What can hang from each mark
C: E K
K: A C J S Y
E: Y
F: N
A: K
W: K V
P: V
D: G Y
G: F
Y: D V
J: K
V: N P U W Y
S: K
N: F

Each row was made from one small tree. Brackets hold a mark, then the marks that hang from it, in alphabetical order. Every link used is in the known rows. Write each row's tree.
In the rows, 128 means zero.
Known rows
[K C]: [112 127 119 126 140 155 105 113 123 114 133 134 144 133 113 147 126 121
 123 126 131 125 121 113 124 135 132 128 104 140 136 129 136 125 115 123
 117 149 123 128 128]
[V P U W Y]: [187  92 105 180  81 132  88 141 221 134  47  88 112 166 203 179  83 119
 141 106 125 144  85 144 112  81 205 131  58 198 132 144 201 144 131  84
 107  97 238 191  83]
[A [K C J S [Y V]]]: [ 73 137  92 126 182 159 109  90 100  58  89 163 164 127  92 193 123 116
 160  92 140 137 160  69 136 152  99 133  15 127 130 153 147  99  63 117
  95 178 107 133 132]
[D [G [F N]] [Y V]]: [ 94 133 123 112  98 163 175 135 122 141 121 120 154 101 132  95 136 140
 113 137  86 147  97 122 139 150 170 197 208 101 158  98 124 104 118 135
 204 110 123 145 104]
[P [V U [W K] [Y D]]]: [135 118 134 162  97 123 109 140 192 112  83 124 126 163 167 174  79 136
  89  98 135 136 111 137 126 102 181 157  78 167 131 131 182 123 102  73
  93 122 215 153 125]
[V N P U W]: [190  97 103 182  67 125 113 122 189 135  54  80 114 175 178 182  75 124
 125  95 124 131  82 137 150  70 202 136  66 200 117 134 205 152 148 104
 126  95 249 187 123]
[J [K [C E] [Y D]]]: [ 86 168 114 144 161 155  95 102 133 106 120 126 139 143 110 165 147 120
 137  97 116 131 107  92 118 156 117 127  86 144 166 141 140  80 116  96
  93 185 118 140 123]
[W [K Y]]: [116 162 127 127 153 150 133 123 126  94  92 140 128 137 105 150  99 126
 129 128 127 139 148 118 120 127 142 118 109 114 142 132 118 118 101  98
 124 145 141 143 137]
[P [V Y]]: [122 108 139 149 110 113 107 135 171 118 123 134 130 145 153 152 122 125
 109 114 125 130 128 139 118 125 152 146 108 138 119 130 146 124 113  94
 106 116 165 117 132]
[K A C J S]: [ 86 124  95 131 177 152 105 138 123  54  90 138 145 128  77 233 114 130
 138 116 143 140 154  79 162 127 120 107  16 143 149 154 171 110  40 115
 100 186  84  98 127]
[W [K A C J]]: [105 158 114 121 169 159 122 132 127  72  85 140 138 125  87 184  89 126
 124 129 131 146 163  97 145 124 135 117  66 134 150 138 142 113  60 103
 111 164 123 122 143]
[P [V N [W K] [Y D]]]: [139 119 135 168  91 111 110 130 179 109  79 131 116 181 142 175  74 126
  91 102 134 126 126 136 141 102 180 159  98 142 122 112 180 110 104  82
 107 111 214 151 142]
[S K]: [124 136 129 107 143 117 149 115 113 101 119 155 135 128 133 128 129 128
 122 117 132 144 140 133 111 118 111 111 123 126 120 123 116 131 128 121
  98 121 108 131 138]
[V Y]: [141 118 121 151 123 124 112 134 164 120 108 132 115 143 143 138 118 113
 142 135 128 132 129 138 116 123 152 129 122 125 128 125 139 117 129 106
 123 116 147 144 108]
[W [K J S [Y D]] V]: [102 179  97 142 175 154 116 120 122  66  58 146 134 142  52 170  53 154
 107 103 144 158 169 104 175 101 141 136  49 131 158 146 157  89  51  94
 118 192 150 146 151]
[K A S [Y D [V U]]]: [ 81 126  78 141 162 157 134 118 145  76  74 148 142 148  86 212 118 150
 120  89 136 131 128  91 184 105 121 127  33 127 148 173 188  92  82  71
  88 203 118 146 115]
[K [C E] S [Y D]]: [ 67 129  86 151 165 169  97 102 123  85 107 156 149 162  78 206 122 125
 131 110 133 123 124  76 137 151 117 129  59 131 169 152 168  82  95  98
 110 217 100 142 134]
[Y D [V U]]: [111 114  91 128 116 145 133  95 145 144 120 139 151 130 121 122 107 159
  83  90 129 123 102 112 187  94 130 176 101 145 134 148 180  99 140  87
 106 171 168 170 122]
[N F]: [133 138 130 130 143 134 136 143 102 119 120 118 145 117 126 124 127 120
 123 141 136 124 112 141 137 121 132 129 161 126 109 105 117 140 149 140
 134 105 126 128 114]
[W V]: [128 153 121 138 139 140 114 119 132 127 112 129 128 132 100 112  97 145
 112 120 133 138 139 139 151 109 134 141 114 143 133 140 143 117 113 130
 124 142 148 136 144]
[K A J S]: [102 124 103 133 163 124 129 153 128  68  85 134 128 123  90 215 116 136
 143 119 139 145 161  94 167 120 118 106  38 131 140 152 162 113  53 120
 111 165  89  98 127]
[C E [K A J]]: [ 95 120 119 138 154 131 119 119 148 131 104 153 114 143 114 197 126 137
 159 147 109 141 151 103 148 159  94 141  91 151 161 175 180  69 105 145
 117 174  86 149 172]
[Y [D [G F]] [V P U]]: [117 109  75 137  94 148 143 104 150 149 107 116 157 123 145 119 118 157
  95  87 103 135  79 110 205  92 159 197 131 157 145 137 185 105 140  84
 133 167 186 177 108]
[S [K A [C E] J]]: [ 89 135 111 107 171 142 131 110 119  75 100 161 147 120 107 193 124 122
 130 117 130 155 158  96 123 131  93 108  72 142 142 148 142 107  88 119
  84 164  77 118 152]
[D [Y [V N P]]]: [129 114 110 134 106 146 129 104 166 141 106 129 141 144 119 117 110 138
 101 128  97 137 112 124 128 115 159 159 117 132 141 123 160 107 133 108
 165 116 159 166 124]
[S [K [Y V]]]: [101 133 119 100 150 138 144  93 113  96 104 162 146 126 118 148 129 134
 121 100 132 146 143 121 116 116 104 118 105 113 120 142 119 115 123 100
  88 143 106 145 135]
[E Y]: [122 109 116 135 120 150 109 136 156 129 141 139 146 144 126 132 127 112
 113 117 105 131 110 108 110 151 126 133 125 121 134 123 119 112 138 119
 144 139 124 137 123]
[K A [C E] S]: [ 81 130  97 146 174 156 107 130 136  82 115 152 136 151  96 208 130 119
 138 135 127 122 141  93 144 146 126 111  52 145 162 159 172  99  75 114
 101 186  88 111 139]
[G F]: [132 129 131 123 113 132 151 132 113 130 120 126 135 112 139 115 140 139
 130 129 123 138 113 133 149 145 133 147 160 117 131 116 120 128 133 140
 140 119 127 115 119]
[D [G F] Y]: [111 148 128 125 108 154 168 145 131 129 122 115 136 115 132 108 143 132
 129 152  87 154 102 124 113 160 166 175 197 110 165  88 121 115 122 138
 205 113 113 139 105]
[C E K]: [107 120 128 142 138 128 118 109 145 157 131 157 113 155 134 150 131 133
 150 153 106 126 129 123 129 161 109 150 130 148 155 160 163  78 141 147
 126 155 107 163 170]
[V W [Y D]]: [146 119 121 153 103 127 104 139 169 130  74 125 107 168 145 158  90 125
 125 116 145 130 116 130 122 111 158 144 111 134 140 115 177 105 115 104
 109 122 172 173  96]
[A K]: [120 148 122 130 155 124 136 112 112 101 116 149 140 129 136 123 138 107
 159 119 129 127 147 110 119 150 105 130  97 131 120 125 126 125 114 140
 113 126 126 133 134]
[D [G F] [Y [V N]]]: [105 137 114 127  99 159 167 120 134 136 117 124 142 120 122 107 130 141
 115 140  84 146 104 122 145 143 176 196 190 104 153  95 137  98 129 125
 202 112 136 156 115]
[S [K A J [Y [D G]]]]: [ 89 145 107 106 164 136 156 119 113  63  75 151 141 122  99 197 127 131
 134  98 132 162 154  93 137 117  89 111  87 119 139 139 139 106  87 102
  94 172  80 132 134]

Write each row's tree
[146  96  81 153  79 138 118  91 171 150  76 116 139 164 139 150  76 153
  84  74 126 121  86 116 199  66 167 177  77 171 126 143 219 106 143  80
 109 148 229 201 123]
[Y D [V N P U W]]
[190  89  72 209  78 116 112 119 221 120  60 101 116 184 167 163  82 112
 126 100 112 131  80 137 174  63 202 147  75 189 125 129 215 127 167  68
 130 123 252 196 112]
[V N P U [Y D]]
[ 57 133  85 134 176 184  99 106 134  74  73 142 151 131  64 252 120 125
 139 106 130 148 150  52 152 149  83 125  39 137 173 172 180  73  66 100
 102 233  77 131 142]
[K A [C E] J [Y D]]
[ 95 130 115 108 158 138 124 101 112  89 112 159 150 119 115 170 122 122
 125 116 132 152 150 102 113 134 100 119  87 141 137 137 131 111 105 124
  94 155  91 126 152]
[S [K [C E] J]]
[ 86 170 112 142 181 152 101 128 131  65 100 126 134 145 100 198 150 121
 152  98 125 134 120  96 127 143 130  97  41 140 157 150 142  98  78  89
  78 177 102 116 110]
[J [K A C S Y]]
[ 85 136 101  98 166 140 148 102 117  71  74 163 150 120  93 192 120 143
 119  88 138 159 157  93 149 108  82 117  68 117 132 154 147  98  87  92
  77 177  87 138 136]
[S [K A J [Y D V]]]
[123 124 125 127 106 150 131 109 157 141 102 132 134 147 115 127 100 142
  99 129 112 134 117 124 118 122 158 162 120 122 141 117 160 100 124 119
 159 108 153 169 124]
[D [Y [V N W]]]
[ 96 143 105 136 175 133 128 114 103  61  83 153 145 128 106 185 127 112
 174 102 139 141 164  82 126 154  97 118  37 123 127 142 135 111  74 128
 109 159 106 126 131]
[A [K J S Y]]
[100 158 112 134 170 163 117 121 118  66  92 151 139 149  88 177  94 124
 128 124 136 134 146 104 125 130 151 113  68 120 151 135 132 114  76  91
 115 168 131 136 133]
[W [K C S Y]]
[ 72 136  83 139 171 147 136 145 123  49  60 133 134 132  67 248 119 138
 148  99 136 151 152  67 177 125 109 120  42 116 160 153 173  89  46  96
 119 210  79 121 118]
[K A J S [Y [D G]]]
[153 105 136 181  84 117 112 139 184 111  80 106 125 165 173 187  85 122
 102 105 137 126  99 152 135  95 193 154  96 167 101 118 181 139 134  93
 108  82 226 149 128]
[P [V [N F] U W Y]]
[177 129  90 193 113 137 104 121 183 115  63 102 126 159 136 138  70 125
 119 114 124 140 104 159 175  65 194 147  91 185 116 134 186 131 149  99
 130 111 233 175 126]
[W [V [N F] P U Y]]
[ 79 127 101 130 167 165 101 121 135  91 101 136 143 118  91 221 121 120
 139 128 125 143 155  75 145 148 101 123  55 150 159 164 165  94  70 124
 108 189  85 111 147]
[K A [C E] J]
[107 109  85 123  93 143 147 110 126 150 112 122 159 120 132 106 124 150
  98  92 104 129  91 109 205 104 147 198 163 130 142 125 167  98 128 101
 144 162 164 164 111]
[Y [D [G [F N]]] [V P]]
[120  93  92 132 100 158  96 115 172 149 117 139 157 159 126 136 104 133
  84  87 105 129  92  95 144 122 133 165 103 134 141 132 166  91 133  94
 127 161 162 175 112]
[E [Y D [V P W]]]
[121 127 116 123 122 156 126 112 153 131  89 129 136 131 138 154  85 152
 102 104 133 131 123 125 155  96 158 153  77 149 130 158 170 113 106  91
  95 132 180 167 123]
[Y [V U [W [K A]]]]
[ 70 141  94 137 181 162 111  83 109  78 106 173 159 142 105 175 134 108
 161 107 130 123 151  80 123 165 102 136  42 128 139 156 147  92  87 116
  95 177 110 144 141]
[A [K [C E] S [Y V]]]
[104 170 124 134 165 143 106 128 136  95 121 118 132 134 119 159 150 119
 139 108 118 132 116 110 127 140 129 109  77 150 152 138 137 105  98 105
  84 154 115 116 116]
[J [K A C]]
[104 103  94 127 117 157 111 112 156 140 141 152 161 146 109 121 117 132
  83  95 105 125 103  95 149 135 116 166 119 116 139 131 147  85 138  98
 131 169 135 160 122]
[E [Y D V]]
[144 118  96 171 105 135 136 139 179 119  95 115 124 140 162 143 112 125
 130 117 121 141  90 131 152 108 176 163 127 153 145 121 171 116 145  88
 133 137 182 168  94]
[V U [Y [D [G F]]]]
[115 114 120 133 145 116 122 127 125 111 106 147 119 147 109 178 114 148
 148 130 131 139 138 116 153 133 121 135  76 140 140 149 167  96  97 141
 120 153 104 144 146]
[C [K J S]]
[126 100  79 137 105 142 121  94 164 149 107 126 155 136 135 125 106 157
  86  83 118 127  90 113 191  79 142 173  86 165 135 154 193 107 142  77
 107 170 192 179 116]
[Y D [V P U]]
[131 105 124 170  94 104 116 123 176 114 110 134 125 168 139 161 105 124
  97 105 125 123 122 135 151 109 161 159 111 138 115 117 170 113 126  87
 116 122 191 133 145]
[P [V N [Y D]]]
[111 156 113 130 171 133 137 149 126  65  78 143 126 131  90 186  87 133
 130 130 133 146 170 104 155 116 140 110  58 126 146 139 145 112  53 104
 115 157 120 115 140]
[W [K A J S]]
[ 96 140 112 108 157 149 133  95 109  79 103 163 153 140 104 163 127 126
 117  99 138 145 131 105 113 123 100 113  96 126 136 130 130 114 116 100
  87 168 100 145 133]
[S [K C [Y D]]]
[104 166 124 144 161 129 112 128 126  90 111 120 127 140 117 162 148 126
 149  98 124 134 116 112 119 141 134 107  73 131 146 138 126 102 103  99
  96 153 119 124 111]
[J [K S Y]]
[101 125 123 142 150 132 124 119 152 143 118 158 109 157 126 173 134 133
 154 154 105 129 138 119 140 160 103 139 114 149 160 171 175  75 125 141
 115 164  94 156 170]
[C E [K A]]
[ 94 108 106 138 127 157 105 109 159 153 148 154 144 139 127 137 129 117
 116 127  96 125 122 101 121 164 115 157 127 128 150 152 138  81 143 119
 137 160 120 147 148]
[C [E [Y V]]]
[ 89 144  96 134 168 138 133  96 107  80  97 166 152 143 105 153 130 122
 150  93 137 125 147  88 144 143 100 138  57 117 130 143 150  97  94 110
  98 170 121 149 128]
[A [K S [Y D V]]]
[ 87  96 106 135 135 151  99 101 160 153 128 166 137 149 118 172 118 135
 134 131  93 138 130  92 139 170  99 170 100 141 157 171 168  51 128 136
 132 179 102 170 170]
[C [E [Y V]] [K J]]
[108 120 124 126 144 137 118 114 128 115  92 142 123 141 107 188 120 144
 156 123 127 146 138 110 137 140 106 135  88 134 141 157 155  93 108 133
 120 160 103 157 146]
[C [K J Y]]
[ 90 162 102 125 176 171 120 121 126  60  67 144 143 134  69 206  88 129
 123 114 135 149 159  80 150 124 122 118  56 125 160 144 151  97  57  86
 107 195 117 137 138]
[W [K A C J [Y D]]]
